Each row was made from one walk, in order. Every step used is in the known rows, and no mark comes twice. Write each row's walk.
Known rows:
e > h > k > r > t > f: [ -0.1  17.5   5.5 -62.3 -37.1  15.9  15.7 -81.1 -19.5  49.3  -4.6  49.6
  27.8  -7.0   7.4   3.2 -16.1  -8.5   7.3 -13.4]
k > d > t > h > l: [-18.2  16.1   6.4 -41.8  28.4  33.9 -12.7 -23.3 -60.6   0.5   5.8  12.5
  32.7   4.3  -6.5 -28.0  -5.4  64.7 -13.5 -41.0]
t > f > k > r: [ 31.0  -8.2  11.9 -28.5 -22.4   5.4  11.1   5.1 -20.8 -13.9   1.0  68.8
 -26.5  15.9 -24.5  -8.4 -41.1  16.4  47.0  31.1]
l > h > k: [-11.9  22.8  -2.6 -17.7 -31.0 -24.0  13.1 -48.7  -4.5   5.0 -18.2 -35.5
   3.2 -13.5  44.4  -0.2  -0.5  10.4 -33.7  38.3]
d > t: [  2.1  12.8 -27.0 -26.7   9.9   9.7 -11.9 -12.0 -18.8 -20.5   8.5   6.7
  -8.4 -13.5 -19.8 -11.3   4.8  15.8  -3.4 -18.1]
f > k > d > t: [ 13.8   8.7 -23.1 -24.0  26.9  41.3 -24.6  -7.5 -64.8 -18.6   3.2  15.8
 -23.6  21.7 -24.2 -50.2 -19.5  45.9   6.0  12.8]
h > k > r: [-12.0  -4.3   6.9 -20.2 -12.2   8.2   3.0 -19.2  18.0  17.5   1.7   6.7
  17.8   2.7  12.3 -22.0   3.3  -4.6   4.3   4.3]
t > f > k > d: [ 29.3   2.0   8.1 -21.3  -7.8  26.1  -2.2  -6.6 -62.8  -0.8 -13.9  43.0
 -27.6  20.6 -12.8 -31.7 -39.5  46.2  23.8  43.8]
l > h > k > r: [-12.4   7.0   5.0 -32.9 -27.6 -19.7  12.8 -43.4   2.7  -4.0  -5.0  -8.6
   9.7  -3.7  30.2  -1.7  -1.2  -2.4 -15.0  29.0]
d > t > r: [-12.0  24.9 -28.3 -32.4 -12.7   5.8 -10.9 -48.1 -42.9 -18.3  11.9  11.1
 -10.5 -16.6   8.0 -14.6 -19.4   9.7   3.2  -5.3]
k > r: [ -1.3 -15.5   8.7 -16.0   3.6   5.9  -1.9   4.4   6.6  -8.2  12.7  28.0
   6.1   8.3 -14.4  -0.5  -1.4  -8.5  20.9  -8.0]
d > t > f: [ 21.1  19.8 -26.8 -51.5 -18.6   5.9   0.1 -24.8 -38.9 -27.0  -2.2  42.3
 -20.3 -29.3 -27.0  -3.7 -11.5  27.7   7.3  -3.3]
d > t > h: [-21.9   0.1  -3.2 -29.7   9.6   3.9 -32.5   4.6 -19.7 -20.7  13.9  25.2
  12.7  -5.1 -13.7  -9.0   8.2  27.8  -3.3 -44.9]
l > h: [ -0.5  13.3  -2.7  -9.9 -15.8 -26.5   8.0 -24.8 -17.7 -19.7  -5.2 -13.9
  -7.9  -7.4  18.5  18.9  -2.1   2.0 -22.1  24.5]
k > r > t > h: [-17.1 -14.8  31.6 -32.2  13.1  10.9 -44.0  -3.2  -8.8  18.8  27.7  47.3
  30.2  13.8  -9.4 -15.0   3.9  -2.6  20.5 -43.0]
h > t: [ -0.4   1.0 -11.1 -24.6  -2.6  -8.6 -11.5 -12.1 -14.8 -17.4  -7.2  15.9
  10.2 -16.8 -22.6 -15.0  -4.7  32.6  11.9   1.6]
h > k > r > t: [ -3.5   5.9   8.4 -36.4  -3.5  20.4 -18.4 -46.9   3.5  47.5   9.1   8.4
  20.5  -1.4  11.7 -38.6   3.7 -11.0   6.2  -2.5]
f > k: [ 16.0   2.2   1.9  12.4  -0.2   5.2  -0.2  13.4 -10.1  -3.2  -1.8   6.2
 -21.6  21.9  -2.3 -13.7 -23.3  12.5  15.0  26.1]
e > h > k: [-24.8  16.3  -4.0  -8.6 -23.0   2.2  27.7 -48.2   5.6  36.2 -18.1 -14.2
  29.5   2.2  30.6  17.2  -0.4  -8.8 -22.7 -12.4]
e > h > k > d > t: [-24.9  22.9 -29.8 -44.4   5.3  39.0   1.2 -69.6 -46.9  18.0 -10.9  -6.4
  27.1   2.9   6.8 -21.9   4.7  27.7 -32.2 -24.7]
r > t > h > k > d: [-31.9   5.2  29.3 -31.3  11.6  30.3 -52.3 -42.5 -40.6  62.0  -0.5  -1.8
  42.5  12.3  27.5 -59.7   9.6  32.5 -17.2 -15.9]
f > k > d > t > h: [-11.5  -0.2   1.6 -26.2  28.4  33.9 -46.1   8.4 -66.1 -16.2   8.2  30.3
  -1.4  32.5 -19.8 -47.7 -15.5  58.9   6.3 -13.6]
k > d: [ -3.9  -6.4   3.9  -8.4  19.4  26.0 -14.2  -7.6 -35.7   5.1  -2.2   1.9
   6.8  13.6  -2.7 -27.1  -0.5  19.8  -4.0   4.5]

Which walk is each row?
[  5.3   8.4  44.1 -25.4  14.8  20.3  -8.7 -12.1 -24.4  33.1  18.6  40.9
  21.9  30.3   1.4 -23.9 -33.9  25.0  31.9 -18.5]  f > k > r > t > h > l
[ -1.5  21.6 -23.0 -29.9   6.1  36.0 -22.8 -43.8 -88.5 -13.9   8.7  17.5
 -27.3  20.7   3.3 -56.1 -43.1  41.4  15.8  22.8]  f > k > d > t > r
[-16.8   9.7  33.2  -5.1  -0.7  -0.7  14.0  -3.4  -4.1  16.5  -1.2   3.7
  33.5   4.4  17.2  10.6  -9.7  27.4  -4.1 -30.3]  t > h > l
[ 23.6  -0.3  11.7 -19.4  14.7  24.3 -21.0  -9.1 -19.3  17.1  19.0  36.2
 -13.1  25.2 -17.8 -33.2 -23.4  -3.7  35.6  12.1]  f > k > r > t
[-41.2  -6.8  26.0 -16.0   2.0  21.3 -31.4 -16.2 -24.3  34.1  -7.3  -3.6
  38.9  18.6  28.2 -41.7   8.6  36.9 -18.8 -11.0]  t > h > k > d
[ -2.1  19.7  10.0 -30.0  27.7  38.3 -12.0 -11.1 -68.9  -3.4   2.8  19.4
  11.8  25.4  -7.5 -41.2 -30.5  74.8   2.3 -17.2]  f > k > d > t > h > l
[ -9.3  22.7  32.3 -19.5  11.1  10.4  -8.8 -29.2 -22.0  42.5   7.1   7.2
  37.6   0.3  17.7  -6.3  -8.9  23.7  -3.3 -35.6]  r > t > h > l
[ -9.3   3.4  40.6 -34.9  13.5  16.9 -10.5 -25.9 -13.5  34.9  21.6  35.1
  42.7   6.8   4.2  -9.1 -11.6  13.1  16.2 -43.4]  k > r > t > h > l
[ 26.9  16.3   1.8 -38.2 -17.6   6.6 -11.2 -37.7 -34.2  25.1  -0.6  36.3
  -9.1 -20.3  -7.0  -9.1 -13.4   7.6  11.9   5.5]  r > t > f
[ -1.5   6.1 -24.9 -34.4  27.9  34.8 -23.7 -19.8 -55.7 -16.0   5.3   9.2
  -1.0   0.9 -23.5 -38.6   5.4  35.6  -8.0 -13.3]  k > d > t
[  3.5   9.8 -13.6 -51.9 -37.3 -12.0  20.6 -47.5 -34.8 -13.8 -19.2  57.9
  16.2 -24.6 -25.5  29.6 -25.3  33.4  16.1 -10.5]  e > h > t > f
[ 34.5   9.6  -7.0 -36.8 -30.7  -9.6  -0.2 -10.4 -40.6 -24.5 -19.2  55.9
 -25.0 -11.4 -32.0 -21.0 -44.5  58.3  38.7  40.4]  h > t > f > k
[ 37.5  21.9 -24.8 -41.8 -18.2  10.0   0.5 -12.9 -47.3 -27.3  -3.2  48.6
 -41.3  -8.7 -30.1 -18.7 -36.1  40.1  23.3  21.4]  d > t > f > k
[ 33.0   7.5   4.1 -12.5 -26.7  -0.2  13.2   1.8 -27.8  -5.3 -11.2  41.6
 -32.0   6.3  -6.4  -6.8 -41.0  25.2  28.0  39.4]  t > f > k
[ 18.8  13.0 -11.7 -38.7 -37.0  -8.8  21.5 -34.9 -47.0 -16.8 -23.4  61.9
  -5.1  -2.0 -26.2  14.9 -46.8  46.3  31.2  15.6]  e > h > t > f > k
[ 14.6 -13.5  10.6  -5.5   4.0  10.9   0.5  16.7  -3.6 -10.4   9.8  32.6
 -15.5  28.5 -17.3 -15.5 -25.6   4.3  34.8  18.3]  f > k > r
[-33.7  -2.6   4.2 -49.5  -3.4  11.4 -27.8 -13.3  -1.1  -2.7  14.9  28.3
  31.2  -2.5  -5.5 -27.8   9.1  24.8   2.7 -41.4]  d > t > h > k > r
[ 24.5   2.3  10.5 -54.6 -12.8  13.4 -10.7 -33.5 -27.5  14.4  13.1  64.5
  -2.5 -10.4 -22.4 -13.1 -15.2  -1.2  33.1  -2.0]  k > r > t > f
[ 17.9  11.3 -24.0 -59.0   0.0  32.0 -13.3 -33.8 -74.2 -20.7  -3.3  43.2
 -12.6 -15.4 -30.8 -30.9 -10.7  49.6   2.1   0.1]  k > d > t > f
[  5.7  20.5 -23.2 -65.0 -15.9  32.7 -10.2 -55.1 -63.0   7.1 -14.9  21.9
  -1.7 -20.6  -3.7 -49.5  -9.7  56.2 -10.9  13.4]  h > k > d > t > f
[ -2.4 -13.1  34.3 -21.0  14.1  14.1 -44.7   8.3 -19.5  17.9  22.9  52.1
   7.4  34.8 -13.1 -29.0 -18.7   9.8  37.2 -16.1]  f > k > r > t > h
[-30.5  16.9 -15.1 -31.8 -30.6 -12.9  10.2 -72.3 -43.5  -7.9  -7.8  25.3
  24.0 -10.9   8.5  17.5 -30.4  15.7  13.0 -13.7]  e > h > t > r
[ 29.1   0.3  -3.3 -43.4 -11.6  16.2 -15.1 -19.0 -77.0 -19.8 -18.1  58.2
 -18.7   1.8 -35.3 -47.9 -45.1  78.4  34.6  44.5]  h > t > f > k > d
[-33.3  13.6  -5.9 -35.9  -8.7   4.8 -30.0 -19.9  -7.1   4.8   0.4   1.9
  25.7 -11.6  12.2 -27.4  11.3  32.7 -20.5 -33.2]  d > t > h > k
[-12.0  15.3 -25.8 -40.2  11.5  38.3 -19.7 -45.1 -44.4  10.5  -7.2 -12.5
  11.5  -6.5   2.5 -57.2   8.7  40.3 -22.4   0.3]  h > k > d > t
[-18.5   0.1  22.7 -16.2  10.9   4.5 -44.2  -9.3 -15.0  28.9  12.8  19.6
  24.6   5.1   4.2 -12.7   7.8   4.0   2.9 -32.7]  r > t > h
